Known rows, with every step that occurs:
h, e, n: [-13  -9  37   1  18 -16 -11 -43  20 -15 -58   2  27  -6   0   9 -10 -25
  34  13  12  14   2   3 -23  34]
h, e, n, b, x: [ -9   2  23   0  46   3 -14  -2  11 -48 -39 -10 -10 -11   1  18  -5 -24
  66  13   4   4  16  22 -39  82]
h, e, n, b: [-23  16  19  -5  25  -7 -30 -17   8 -33 -43 -10  17  10   5  27   0 -24
  55   5  10  19 -12  21 -40  77]
n, e, h, x, b: [-34  -8 -21  43  20  12  -6 -57 -21   0  58   1  57  25 -30   4  78   6
  12  32  32 -50  -4  -5 -10 -21]
s, e, h, x, b, n: [-46 -22   4  -9  25  18 -17  -8   3  -4  74  31  81   6 -11  20  31  41
  10  40  22 -58 -11 -66 -39   6]
s, e, h, n, x, b: [-14  37  25 -23  31  15 -12 -39 -16 -51  86  17  28 -21  -3  18 -34  56
  45  48  32   7 -27  -6 -34   0]
s, e, n, h, x, b: [ 17 -49  15 -14  18 -25 -20 -36 -24 -27 -23  -8  40  40   3  31  36  15
  55  34  19 -11  -8 -50  -8  49]
n, h: [ -5 -19  -5   1   0 -17   0 -14  13  -4  -5   3 -21  48  23  11  11 -17
  11   7  -6  10  16  -9   4 -17]
j, x, b: [ 18 -22  -9   3  31 -22 -15   4  12 -21  29  -9  40  11 -23   6  14 -20
  10  42  -8  10  -7  21 -15  -2]
b, n, e, h: [-59  16 -37  49   6  24   6 -20  26  30  38  31   6  13  -7  -5  13   3
 -27  11  20 -39  11 -31 -13 -40]
h, n: [-11  11  -1  -3  -2  -2 -14 -27  -8 -22  -4   1 -26  -2   8   6  -5 -13
  16  34  14 -13  25  14   4 -11]
h, x, b, n, e: [-28 -46 -30  58   9  22 -21   4   2   4  23   7  56  28   2   2  55  -5
  -3  39  10 -64  -7 -34  -9 -23]
s, e, n, h: [ 14  -9   0  -8   9 -32 -10 -36  -3  -7 -47   3  -6  24  22  23 -13   0
  37  19  18  18   8 -47   7  24]
j, x: [ 14  -9 -10   3  10 -22   1  -2  17  -2   6   4 -15  10 -25  13  11 -27
  -8  33  -6  15  15   6  -8  -8]
h, n, e, s: [ -7  48 -14   0   3   8 -17 -24 -17  -6 -11  13 -12  -4   3  -2  19 -41
   2  41  35  -3  36   9   4 -43]
x, b, n, e: [-34 -24 -41  48  16  23 -17   6  16  -5  17   4  55   5  17 -13   8 -13
   2  30   4 -35  -8 -21  -7 -30]
e, s: [ -7  10   0 -49   1  -8 -12 -11  11  -3 -15  21  27   5  14  21  22 -14
  13  22  19  22  21   7 -16 -20]
n, b, x: [-17  -1 -19  -7  31  10 -12  26   5 -39   5  -5 -26  -1   6  12  11  -5
  43  24   5 -13  30  19 -21  33]
x, b, n: [-31 -38 -22   5  11   9 -17  19  34 -15  24  11  59   9  19   1  -9   0
  12  26 -10 -23 -11  -9 -25  -1]
h, x, b, n: [-30 -63  -8   5   3  10 -18   8  13  -7  27   8  57  27   1  15  38  13
   7  33  -8 -53 -12 -24 -34   8]
s, e: [ -7   4  -2  -9  15 -10 -19 -13  -3  -5 -12   8  28 -15  15  17  -5  -6
  28  33  20  -3  12 -43   5  -6]
x, b, n, h: [-22 -46 -14  10  16   1 -16  20  27 -18  28  14  29  50  31  -2  -7  -6
   6  22 -19 -13 -15 -14 -21 -13]
j, x, b, n, h, e: [  1 -36  29  15  43 -11 -12  39  44 -16  33  20  17  37   5   2 -12 -51
  -4  34 -44   2 -21  -8 -42   0]

Rows:
[-33  50  12 -14  16   6  -8 -46 -15 -11  42  26  -6 -21  -9  16 -15  15
  21  37  41 -22  24 -29  -4  -9]
s, e, h, n
[-35  29   2 -12  20  -3  -6 -43   0   3  28  24  32 -10  -3  17  -4  22
  17  19  37  -5  14 -41 -15  -8]
s, e, h
[  2 -21 -45  55  23   6  -5  26  24  -1  38   0  30  13 -22 -11  13 -33
 -27  45  -8 -24  -9  -6 -14 -29]
j, x, b, n, e
[-27 -32 -15  13  -1  -4   0  19  40   9   3  25 -24  52  37   6  -8 -10
 -11  13 -15 -10   3 -29 -12 -21]
b, n, h
[-27  59  -2 -14  41  27 -10  -2 -25 -50  59  17 -44 -21 -15  15 -17  20
  48  41  37 -33  31 -11 -27  33]
s, e, h, n, b, x
[ -5 -22   2  -9  20  -1 -13 -12  15 -45  29  -6  51   4  17  15  -6  33
  36  21   0  25 -35  23 -25  -2]
n, x, b
[  8 -27   1  -9  17 -15  -6 -41  12 -43  -5 -11  44   6   2  18 -12  49
  58  21   8  36 -38  33 -30  31]
e, n, x, b
[ -7  -9  45   2  20  -4  -9 -48  31 -30 -38  -3   6  -6  10  20 -26  11
  39  11   4  40 -29  10 -36  38]
h, e, n, x
[-32 -58  -6  16  -8   5  -2  10  24  10   8  23 -29  68  20  23  34   8
  -8  18 -18 -35   5 -48 -13  -2]
b, n, h, x
[ -9   9  51 -43  29 -16 -14 -15  19   0 -23  29  12  37  34  17   8 -53
  17  20  -8  37  11  -2 -30 -14]
n, h, e, s
[-23  38 -17 -14   3   3 -26   8 -14 -39  15  -9 -29  11   7  22   7 -11
  39  26   7  -2   4  26 -13  25]
h, n, b
[-11  19 -15  -6  23  17 -12  19 -10 -56  15  -5 -61 -12   5  10  -4  -7
  52  43  16 -26  37  27 -16  38]
h, n, b, x
[-25 -20  42 -34  36   5 -24  25  37 -14  14  37  62  39  42   3 -10 -42
   8  23 -12  17 -18  -8 -53 -14]
x, b, n, h, e, s
[  6   6 -16 -15  31   0 -17   0 -12 -44 -30 -13  -7 -24  -1  27 -14   8
  68  32  31  -4  20 -22 -25  74]
s, e, n, b, x
[-24  -4 -30   5  17  20 -25  19  14  -2  14  20  75   4  16  -5  16 -25
  -3  39  16 -14  -8  -7 -23 -42]
x, b, n, e, s
[  5 -43 -17  11  22 -17  -7  38  35 -10  40  11   0  54  -3   3   1 -17
  -9  43 -37  -3 -13  -5 -28  -7]
j, x, b, n, h
[-39  40  -8  -9  32  23  -2  -9 -10 -47  61  12 -58  -5 -17  13   3  19
  40  30  20 -29  39  31 -36  36]
e, h, n, b, x
[-36  -1 -45  57  -1  18  -6   4  25  17  -6  10   9   8  18  -4  10 -23
 -17  22   5 -35   9 -33   3 -38]
b, n, e
[-25   5  13 -10  15  -1  -6 -52 -13  10  33  27  26   6 -18  33  47  21
  16  24  40 -30  14 -57 -15   5]
s, e, h, x
[ -9  24 -19 -19  13 -19 -33 -13 -13 -34 -39 -13  25 -10   7  33   2   6
  59  17  32  17  -6 -21 -21  61]
s, e, n, b
[ 15 -28  12  -8   3 -30  -3 -46 -16  -4 -50  -1  -9  40   3  31  31  11
  36  23  20 -10  12 -64   1  40]
s, e, n, h, x
[-36   5 -21  45   6   9   7 -60 -16  17  30  12   4  30 -33  17  76   2
  -7  20  33 -46  20 -31  -2 -22]
n, e, h, x
[-13 -46  -1  -2  12  -8 -21 -21 -10 -23  15 -11  58  17  -5  16  55   4
  29  34  10 -34   0  -3 -12   8]
h, x, b
[-55 -42  -8   8  12  17  -7 -19  13  -4  74  24  57  31 -15  11  44  40
   2  23   6 -61  -6 -22 -43   3]
e, h, x, b, n
